Known rows, with every step that occurs:
d/j/l: 0, 12, 5, 6, -10, -1, 15, 2, -5, 13, -2, -2, 8, 6, -10, 2, 4, 8, 2, -7, 15, 4, 8, 0, -14, -13, 2, 4, -13
u/e: 1, -1, 11, -14, -7, 4, 10, -6, -3, 9, 2, 1, -2, 8, 10, -5, -15, -3, 12, -9, 2, -2, 0, -7, 0, -20, 11, -1, -6
j/m: -14, 10, 13, -14, 9, -16, 9, 9, -7, 7, 11, 15, -10, -5, -6, -9, 4, -3, 0, -10, -7, -4, 2, -10, -5, 2, -5, 13, -3
d/j/m/u/e/h: -12, -7, -23, -7, -4, 1, 23, -8, -7, 19, 9, -26, -5, 17, 2, 6, 2, -37, -25, -14, -11, 36, -2, 33, 9, 16, 11, 21, 33
d/j: -8, 7, 2, -10, -17, -6, 17, -5, 0, 3, 6, 6, 1, 7, -15, -11, -5, -6, 6, 0, 2, -7, -1, 4, -10, -7, 5, -8, -4
m/u/l/h/e/j: 4, -9, -4, 3, 10, 16, 5, -37, 2, 9, 10, -17, -5, 5, -17, 9, 17, -27, 14, -25, -26, 11, 6, 20, -3, 7, 1, -3, 21
j/l/h/e: -6, 5, 24, 12, 12, 5, 0, 5, -10, 19, -15, -9, 11, -12, 14, 5, 25, 23, 14, -17, -2, 12, 2, -11, -7, -25, -4, -2, 14
u/e/j/l/h: 20, 4, 21, -2, 9, 6, 19, -20, -11, 16, -7, -20, 2, 16, 1, -6, 0, 0, 20, -23, 5, 8, -1, -5, -1, -30, 9, -14, -15
d/j/m/u: -18, 6, -13, -5, -12, -13, 16, -6, 2, 8, 19, 5, -10, 6, -24, 2, 1, -33, -17, -8, -12, 13, 4, 24, 3, 26, -3, 23, 14
u/e/j/d: 5, 5, 7, -24, -18, 0, 11, -29, 10, -9, 19, -5, -7, 29, -13, -23, -22, -4, 20, 7, -3, -16, -12, -3, 3, -11, -3, -38, -20
m/u/n: -1, -7, -9, -1, -15, 7, 14, 3, 11, 3, 5, 15, -13, -18, 2, -1, 9, -8, -6, -14, -1, 3, 10, 8, -25, 2, -13, 4, -16
j/n: -11, 6, 13, -24, -14, -19, 5, -7, 5, 6, 3, -1, 6, -2, 9, -4, -8, 2, 2, -5, 16, -15, 9, -20, -23, -11, -1, -9, -20
l/u/n: 6, 1, 3, -15, -9, 10, 3, -3, 17, -5, 16, 13, -7, -16, -6, 3, -1, 12, 5, -3, -3, -16, 7, -1, -37, -13, -4, 6, -20
m/u: -10, -3, -12, -8, -12, -4, 17, 3, 3, 7, 10, 11, -4, -12, -3, -1, -5, -21, 0, -10, 4, 4, 8, 3, -11, 0, -7, 5, -10
j/l: -1, 8, 11, 4, 0, -3, 10, 14, -4, 12, -10, 7, 7, -14, 1, 0, 5, 16, 7, -13, 18, -3, 8, -18, -20, -20, -6, 5, -22
h/l: -5, 1, 14, -8, -2, 1, 7, 14, -3, -1, 4, -1, 1, -6, 4, 10, -10, 8, 24, 9, -3, -27, 2, -15, -7, -16, -4, 0, -1
l/u: 3, 6, 3, -18, -3, 0, 3, -2, 9, -1, 14, 11, -2, -11, -10, 3, -15, -2, 12, 1, 0, -16, 2, -7, -23, -14, 4, 5, -12
e/h/l/u/n: 7, -6, 0, -6, 3, 17, 5, 16, 7, -8, 4, -17, 1, -20, 13, 23, 6, 20, 8, 11, -5, -20, 5, 5, -36, -16, -1, 7, 3
l/h/e: -10, -2, 19, -3, 8, 0, 1, -2, -9, 8, -7, -6, 4, -9, 10, -5, 16, 9, 17, -9, -13, 3, -8, -9, -3, -23, -1, -10, 20
m/u/e: -1, -8, -10, -10, -14, 10, 14, -9, 0, 13, 9, 0, -6, 0, 8, 5, -14, -26, -3, -16, 2, 15, 4, 9, 1, -3, 5, 7, 3
j/l/u/e/h: 13, 0, -1, -5, 4, 17, 7, 3, -5, 19, -7, -22, 10, -6, 20, 22, -7, 13, -2, -13, 16, 16, 6, 1, -21, -29, 15, 17, -3
m/u/l: 3, -7, -15, 4, -2, 11, 15, -10, 7, 11, 17, 7, -7, -5, -6, 16, -2, -21, 0, -21, -9, 11, 15, 9, -17, 8, 8, 21, -1
e/h/l: -5, -5, 5, -3, 9, 4, 12, 23, -9, 4, -9, -22, 7, -12, 19, 10, 3, 10, 17, 8, 0, -13, 4, -6, -12, -19, -4, -6, 8
h/l/j/n: -15, 7, 15, -24, -4, -2, 12, 13, 4, -9, 5, -7, 3, -4, 3, 8, -16, 4, 17, 15, 13, -39, 12, -17, -22, -12, -22, -9, -17
u/n: -1, 0, 10, -7, -7, 4, 10, 6, 7, 0, -3, 14, -7, -13, 6, -9, 8, 14, 5, -10, 2, -10, 6, -10, -28, -13, -10, -4, -23

Rows:
-4, 0, 18, -11, 10, 0, 3, -16, -3, 2, -5, -12, 1, 0, -7, -16, 13, -1, 27, -11, -14, -11, -7, -6, 3, -13, -8, -30, 6  l/h/e/j
13, -7, 11, 3, 15, 0, 19, -15, -8, 11, 5, -1, -2, 6, 1, 6, 10, -3, 18, -18, -17, 12, 2, 1, -15, -20, 25, 7, 6  u/l/h
-12, 0, 9, -12, 21, 12, 18, 27, -16, 4, 0, -20, -9, 4, 15, 5, -9, -2, 7, 6, -8, -7, -1, 5, 3, -10, -11, 9, 17  u/e/h/l/j/m
-9, -12, -10, -3, 10, 7, 15, 11, -15, 12, 8, -28, -7, 4, 23, 26, -2, -24, -10, -6, -15, 16, 3, 19, 12, 10, 6, 30, 35  j/m/u/e/h/l
-16, 9, 11, -23, -21, -18, 11, -18, 6, 6, 7, -11, 5, 16, -8, -1, -6, -6, -6, -1, 11, -10, 10, -2, -18, -4, 7, -10, -8  d/j/n
-23, 10, 17, -26, -13, -8, -8, -22, 8, 1, -4, -14, 7, 1, -5, -6, -3, 2, 7, -11, 7, -27, 9, -15, -10, -1, -19, -28, -11  h/e/j/n
8, 1, -8, 3, -10, 12, 19, -17, 0, 16, 3, -9, -4, 7, -6, 4, -10, -18, 3, -25, 14, 6, 14, 7, -1, -1, -5, 1, -18  m/u/e/j/l
-8, 17, 15, 0, -1, 9, -3, 0, 0, 8, -15, -5, 8, -6, -10, -3, 11, 14, 15, -19, 8, -19, 9, -14, -5, -12, -25, -14, -13  h/e/j/l
-14, 0, -7, -8, 1, -13, 12, 5, -2, 9, 19, 16, -15, -9, -10, 1, 2, -26, -11, -14, -8, 13, 5, 6, -1, 17, -8, 25, 1  j/m/u
-10, 4, 11, -14, 1, 11, 15, 25, -2, -7, 5, 6, -5, -12, -5, 2, -12, 4, 28, 13, 3, -36, 4, -14, -13, -15, -23, -7, -10  h/l/j
8, -3, 9, -7, -4, 14, -1, 9, 15, -9, 17, 3, -6, -15, 0, 22, -6, 16, 12, 13, -9, -35, 9, -1, -30, -16, -2, 10, -5  h/l/u/n
4, -1, 11, -5, 5, 7, 1, -38, 7, -7, 19, -14, -3, 27, -17, -7, 13, 8, 29, 0, -27, -10, -8, 8, -3, -7, 4, -31, 10  u/l/h/e/j/d
-9, 11, 5, -9, 23, 4, 18, 9, -4, 1, 21, 19, -19, 1, -19, -6, -1, -12, 6, -14, -13, -5, 9, 3, -13, 4, -9, 22, -6  u/l/j/m
3, -4, -8, -14, -14, 8, 18, -24, 4, 6, 10, -5, -12, 11, -9, -7, -20, -33, 9, -19, 0, -1, 2, 8, 4, 2, -3, -10, -11  m/u/e/j
2, 1, 7, -15, 0, 7, 1, 7, 9, -4, 19, 1, 2, -8, -8, 27, -19, 4, 20, 13, -6, -29, 4, -6, -14, -15, 6, 11, 1  h/l/u
-18, 9, 10, -29, -7, -7, 14, 4, 8, -2, 0, 5, 1, -8, 2, -12, -10, -1, 6, -2, 23, -22, 10, -21, -29, -10, -22, -17, -32  l/j/n
-20, 7, -9, -14, 7, -6, 19, 15, 0, 0, 19, 21, -20, -15, -15, -11, -6, -30, -6, -7, -3, 4, 7, 8, -7, 17, -29, 15, -5  l/j/m/u
0, -11, 7, -8, 3, 13, 13, 10, -12, 13, -10, -33, 5, 7, 29, 15, -8, 8, 17, 5, -4, -7, -3, -2, 0, -26, 10, -1, 19  u/e/h/l
-2, -4, -20, -5, -9, 12, 18, -11, 15, -12, 37, 12, -15, 7, -20, 0, -10, -18, 6, 8, -8, -2, 5, 17, -23, 6, -14, -7, -15  m/u/l/j/d
-14, 11, 12, -16, -7, 4, -5, -10, 2, -1, -6, -1, -1, -5, -13, -14, 1, 1, 20, -10, -6, -26, -3, -11, 1, -5, -21, -24, -3  h/e/j
-14, 13, 3, -11, -3, -18, 14, 1, -3, 6, 14, 5, -9, 11, -20, -10, 2, -12, -7, -5, -9, -1, 0, 6, -1, 7, 2, 13, 7  d/j/m
-4, 4, -7, -8, -4, -1, 14, -8, 10, -4, 17, 13, -25, -7, -21, -14, 7, -27, -9, -20, -9, -3, 9, 16, -10, 25, -22, 7, -19  e/j/m/u/n
-14, -5, -3, -9, 4, 14, 19, 13, -5, 0, 22, 0, -17, 5, -3, 15, -21, -29, 1, 2, -16, -7, 6, 16, 13, 9, -14, 25, 18  h/l/j/m/u/e
-13, 7, 22, -12, 22, -11, 0, -10, -9, 5, 2, -5, -9, 4, -13, -19, 20, -9, 14, -15, -25, -4, -9, -2, 13, 3, -9, -11, 19  l/h/e/j/m
-12, 4, 22, -22, 1, -11, 0, -29, 2, 4, -6, -23, 6, 6, -1, -11, 8, 0, 16, -13, -2, -11, 2, -13, -8, -9, -4, -32, 2  l/h/e/j/n
-13, -8, 0, 8, 22, 6, 6, -16, -7, 17, 16, -6, -9, 1, -4, 21, 26, -23, -7, -28, -39, 30, 7, 23, 6, 17, 14, 36, 45  j/m/u/l/h/e
16, 8, 15, 1, 14, -7, 19, -9, -9, 10, -6, -9, 2, 1, -7, -14, 11, 3, 24, -19, 9, 2, 1, -8, -10, -21, -5, -16, -20  e/j/l/h
-7, 7, 18, 13, -2, 3, 7, -8, -11, 18, -13, -20, 17, 4, -3, 9, 25, 16, 8, -9, -3, 16, -1, 6, -3, -20, 6, -3, 22  d/j/l/h/e
-2, -13, -18, -6, -6, 9, 20, -2, -7, 17, -3, -22, 1, -5, 24, 5, -4, -20, -7, -16, 1, 29, 0, 15, -5, -5, 6, 3, 11  m/u/e/h
-23, 5, -5, -13, 1, -1, -2, -9, 3, 5, 12, 1, -10, -2, -24, -6, 11, -28, -7, -17, -17, -5, 6, 10, 12, 28, -25, 5, 13  h/e/j/m/u
-15, 0, 3, -7, 14, -8, 2, -16, -5, 6, 12, -8, -11, -1, -17, -7, 17, -29, 3, -23, -26, 10, -5, 16, 14, 18, -13, 0, 28  l/h/e/j/m/u
-7, -2, 2, -12, 11, 11, 19, 33, -11, -6, -11, -16, 1, -18, 11, 2, -2, 6, 24, 12, 7, -22, 1, -8, -19, -21, -24, -12, -2  e/h/l/j
11, 9, 0, 4, -15, 15, 9, -4, 15, 3, 10, 2, 0, -2, -16, 18, 6, 16, -8, -7, 9, -5, 14, 13, -40, -12, 3, 15, -20  d/j/l/u/n
